In the rows, zero is written as 128.
Known rows, with every step that occurs
t/f: [177 133 139  90 135 143 119 117 118  92 123 113  82 116  96 118 126 122
 160 144 136 150 127 138 138 101 136 118 131 118 118 160 161 124 119]
f/v/m/q/s: [186 188  79 157 140 144  80 141 129  90 110 120 136 107  53  95 145 100
  85 132 133 137 154 105 113 115 106 118  94 145 123  91 136 110 179]
v/x/q: [133  88 125 135 148 168  75  95  79  89 107 138 117 140 185  73 126 125
 113 115 124 142 155 143 111 115 123  99 118 149 108 177 119  74 109]
v/s: [137 151 117 102 165 159 120 168 121 151 112 144 138 127 102 118 117 124
 136 121 127 155 144 131 126 136 156 110 122 108 152 110 119 142 121]
v/m/q: [167 184 107  99 104 171 111 145 139 132 152  99 121 101 116 122 116 136
 105 128 144 129 133 120 147  98  99 119 127 133 126 104 104  79 150]
x/v/m/q: [182 142  80 132 107 148 121 126 131 149 158  99 144 103 150  98  91 155
  86 137 144 127 115 136 168 110  75 145 125 122 104 136 100  76 158]
q/g: [138 105 159 133 172 109 121 169 144 128 123 116 122 127 120 176 153 112
 153 124 128 130 112 113 117 108 144 126 125 124 106 119 137 115 156]
f/k: [129 140 145 114 110 155  86 100 143 132 148 150 122 126 131 117 164 143
 193 134 142 139 123 109 114 112 166 143 146 131 171 141 129 115 126]
m/q: [141 154 119  79 130 137 134 160 118 143 148 113 112 104 128 127 165 125
 137 115 137 127 121 110 122 107 120 137 144 144 136 121 113 112 137]
q/x: [120 124 139 138 126 110 129 142 149 109 153 115 119 138 156 136 180 130
 143 123 113 128 148 128 108 136 125 148 118 121 130 153 124 122 114]
v/f/p/q: [ 86 125 126  87 110 134 174 121 105 151  87 162  97 101 112 175  71  87
 160 144 120 106  94 145 108 144 139 143 141 148 167  81 144 180 129]
m/q/g: [138 117 150 111 159 112 141 178 128 154 144  99 133 109 115 151 163 118
 122 115 130 121 105 100 125  98 124 121 139 135 105 103 109 123 159]
g/q/p: [102 137 182 124 110 179  79 149 129 111 111 134 107 163 120 114 200  98
 162 140 142 131 132 102  89 134 143 111 147 141 140 136 132  94 113]
v/x: [166 113 125 128 133 159  98 120 103 106  90 142 103 124 154 119 113 135
 144 101 138 146 135 138 101 131 153 111 124 129 109 161 122  77 131]
p/q/g: [120 106 137 114 160  73 138 194 115 152 115 120 142 153  91 203 126 132
 129 124 139 130 103 112 121 136 131 104 129 132 113 103 146 157 137]
t/f/p/q: [134 178 134  97  84 125 154 121 104 131  83 126  81 121  79 161  86 110
 170 140 137 136 112 142 137 114 153 116 155 145 171 115 178 184 113]
v/f: [128  85 126  82 160 147 142 115 116 114 127 146  93  91 129 132 110 103
 156 150 123 122 110 141 108 132 120 149 116 126 116 127 130 119 138]
t/f/v/m: [214 144 118 131 133 169  86  70 105  51 104 120 101  98  58 100  78 117
 114 145 152 171 145 127 154  82 147  79  94 113 140 139 192 123 164]
v/s/q: [115 198 133 109 146 130 130 135 152 144 125 136 156 137 115  93 143 147
 120  84 131 151 171 115 148 155 171  76 131 119 135 109 130 126  98]
f/p: [119 172 150 120 104 153 127 126 144 128  95 143  84 108 139 159 139  93
 190 114 122 123 118 134 109 107 170 157 147 152 180 109 145 119 148]
p/q/k: [108 108 135 112 137 129 105 137  84 112 116 148 151 169  82 208  94 157
 141 107 177 144 104 134 130 118 137 129 151 139 157 117 137 131 110]
p/q: [124 135 111  85 130  96 131 177 104 141 116 127 125 144 104 179 132 138
 144 126 149 137 118 123 115 144 124 121 137 141 147 122 146 144 111]
p/q/s: [129 164  89 123 140  77 114 204 129 132  97 130 130 163  63 168 159 117
 138 143 129 123 133 130  89 165  99 141 121 148 111 112 142 145 114]
g/q/s: [126 129 133 117 142 125  69 201 171 127 103 140 117 169 103 107 188  99
 137 145  97 117 157 116  77 145  97 118 111 130  92 136 112 125 141]
f/p/q: [ 99 174 130 105  89 115 144 153 119 154  91 139 105 134 114 193 111 109
 169 117 133 121 111 130 112 134 153 133 154 160 189  94 152 161 126]
g/q/x/v/f: [104   4 124 136 140 121 141 117 141 145 157 144 137 139 203  72 113 124
  85 159  74  99 133 146 117 158  74 140  99  90  76 180  84 156 129]
v/f/p/q/g: [ 81 103 153 119 137 106 179 138 116 158  89 151 115 111 105 202  68  82
 146 145 114  99  79 133 111 133 143 124 133 141 133  67 143 191 154]
t/f/k: [159 139 153 106 104 166  94  72 132 109 145 136  99 121  98  86 137 144
 191 156 147 152 125 122 143  92 169 124 144 114 153 164 150 136 114]
f/v/s: [150 133 109 121 184 153 111 138  84 120  94 160 145 112  82 108 114 109
 118 103 132 174 151 110 119 128 187  91 104 117 183 108 156 175 148]

Rows
[138 155 118 199  87  96 126  76 188 105 169  95 166 146 191  85 133 186
  70 112 126 119 172 137 178 154  92 126 109 108  85 165 120  69 110] | s/q/x/v/m
[131  56 152 170 175 143  82 113  93 101 106 128 137 146 174 100 132 118
  94 117 117 132 140 136 114 107 128  81 111 136  76 158 120  86 133] | v/x/q/g
[134 103  98 152 119  95 160 132 123 153 178  99 151 118 190  93 160 155
  89 124 109 113 125 128 141 135  85 171 132 120 109 163  90 125 123] | m/q/x/v
[ 70  97 151 119 120 163 144  80  82 120  88 181 124 130  91 202  39 106
 153 131 151 110  81 158 120 112 153 147 153 147 176  75 134 164 128] | v/f/p/q/k
[ 83  58 123 147 122 142 156  62  73 137  95 182 142 129 127 186  15 123
 140 141 148 109  62 175 146 127 131 173 154 138 153 107 131 160 134] | x/v/f/p/q/k
[119 176 148 118 110 171 127 134 105 114 131 106 110 115 106 123 199 103
 155 132 165 131 111  97 112 117 140 150 165 165 147 106 123  83 110] | m/q/p
[116 142 178 134 155  79 132 138 172 121 131 109 146 138 129 144 178 135
 132  89 132 125 139  93 136 128 154  86 135 138  88 117 143  96 135] | s/q/g
[117 142 125 122 117 116 147 155 135 136 172  98 129 123 156 115 189 133
 111 115 114 120 141 114 118 124 109 148 132 130 133 134  96 129 118] | m/q/x
[ 98  95 157 124 116 128 102 168 164 131 150 123 124 170 168 108 182 127
 114 120  88 120 165 113  97 140 117 110 114 111 121 161 102 145 118] | g/q/x
[184 126  91 150 116 144 106 116 140 121 136 119 131 118 153 126  81 152
 115 147 139 135 120 150 161 121  92 146 110 112 107 150 129  64 154] | x/v/m
[ 99 129 117 124 117  75 146 170 123 134 143 116 140 162 130 170 154 147
 115 125 125 128 141 127 108 160 113 130 124 127 142 137 134 166  94] | p/q/x
[208 134 134 141 153 151 112 102 105  87 123  90 133  88  47 105  86 113
  69 135 145 151 124 102 165  64 134  62 104 115 106 104 163 149 186] | t/f/v/m/q/g
[117  48  94 136 140 111 188 102 111 149 181 119 139  89 191  76 120 128
  80 154  99  97 110 145 137 144  70 178 119 109  87 152  82 144 126] | m/q/x/v/f
[152 175 160 111  97 161 137  94 133 104  92 130  64 101 103 133 112  92
 191 137 124 134 120 142 133  91 171 134 147 136 163 129 169 140 135] | t/f/p
[145  41 101 112 164 129 155  95 107 133 133 147 113  88 165 112  90 119
 135 160 120 117  91 155 132 141  98 169 112 114  92 155 123 116 144] | x/v/f
[ 88 186 139 146 131 111 143 133 171 136 148 122 177 153 142  83 168 155
  93  87 110 139 192 118 144 168 155  89 118 106 130 122 114 147  74] | v/s/q/x
[ 98 165 153 148 112  90 138 110 178 101 161 108 140 149 162 106 206 149
 121  90 116 122 177 110 130 154 136 117 126 131 116 149 129 104  91] | s/q/x
[120  33 109 153 148 105 169  92 127 125 158 139 129 109 194  97 113 131
 109 162  97 108 116 160 126 154  89 185 102  99  87 172 106 134 123] | q/x/v/f
[140 171 115 140  89 149 123 140 158 123 177  87 139 119 140 111 136 142
  75 127 125 122 158 125 141 113  87 131 115 116 122 119  90  99 127] | v/m/q/x
[145 175 101 115 143 115 115 187 142 132 126 113 118 121  92 115 193 103
 129 135 120 115 137 114  99 130  96 155 130 150 103 109 106 114 140] | m/q/s
[ 84  77 136 175 103 105 150  13 172 131 190 152 168 127 207  38 147 174
 119 141 108 105 136 131 152 167 126 152 126 107 103 170 104 132  94] | s/q/x/v/f/k
[105 139 170 135 134 138  92  78 139  82 131 140 152 155 114 149 152 156
 146  71 166 138 140 118 150 107 163 111 153 145 133 127 139  67 109] | s/q/k
[ 94 150 156 136 120  91 155 170 129 163  87 131 122 139 100 220 111 104
 158 116 127 115  94 120 117 123 158 118 148 151 158  75 149 176 149] | f/p/q/g
[160 156 137 128 135 141 117 166 154 143 147  88 143 110 105 147 114 130
  89 127 141 124 119 109 149  90 104 104 120 120  94  85 104  91 172] | v/m/q/g
[ 82 145  92 182 100 100 179 151 118 194 112 145 176 157 151 136  71 144
  98 121  99 125 130 159 143 177 141 144 133 112 174 111 116 216  97] | f/p/q/x/v/s
[138 119  77 178  91  84 136 141 134 138 154 107 168 160 152 140  81 181
  72 147 131 125 135 155 159 161  68 138 106 106 107 151 121 130 112] | p/q/x/v/m
[112  90 143  98 131 171 115  71 131 128 149 166 112 100 134 100 122 125
 181 163 129 123 110 124 109 123 150 150 131 121 149 130 118 134 129] | v/f/k
[133 156 106 140 149 113 143 118 139 162 129 140 175 136 152  72 118 167
 100  98 128 145 151 129 170 166 145 102 129 111 113 138 124 123 105] | x/v/s/q
[126 126 113 170  74  85 181  96 113 139 118 119 118 141 142 129  84 134
 121 150 112 120 115 158 155 144 121 148 142 121 144 161 156 200 100] | t/f/p/q/x/v
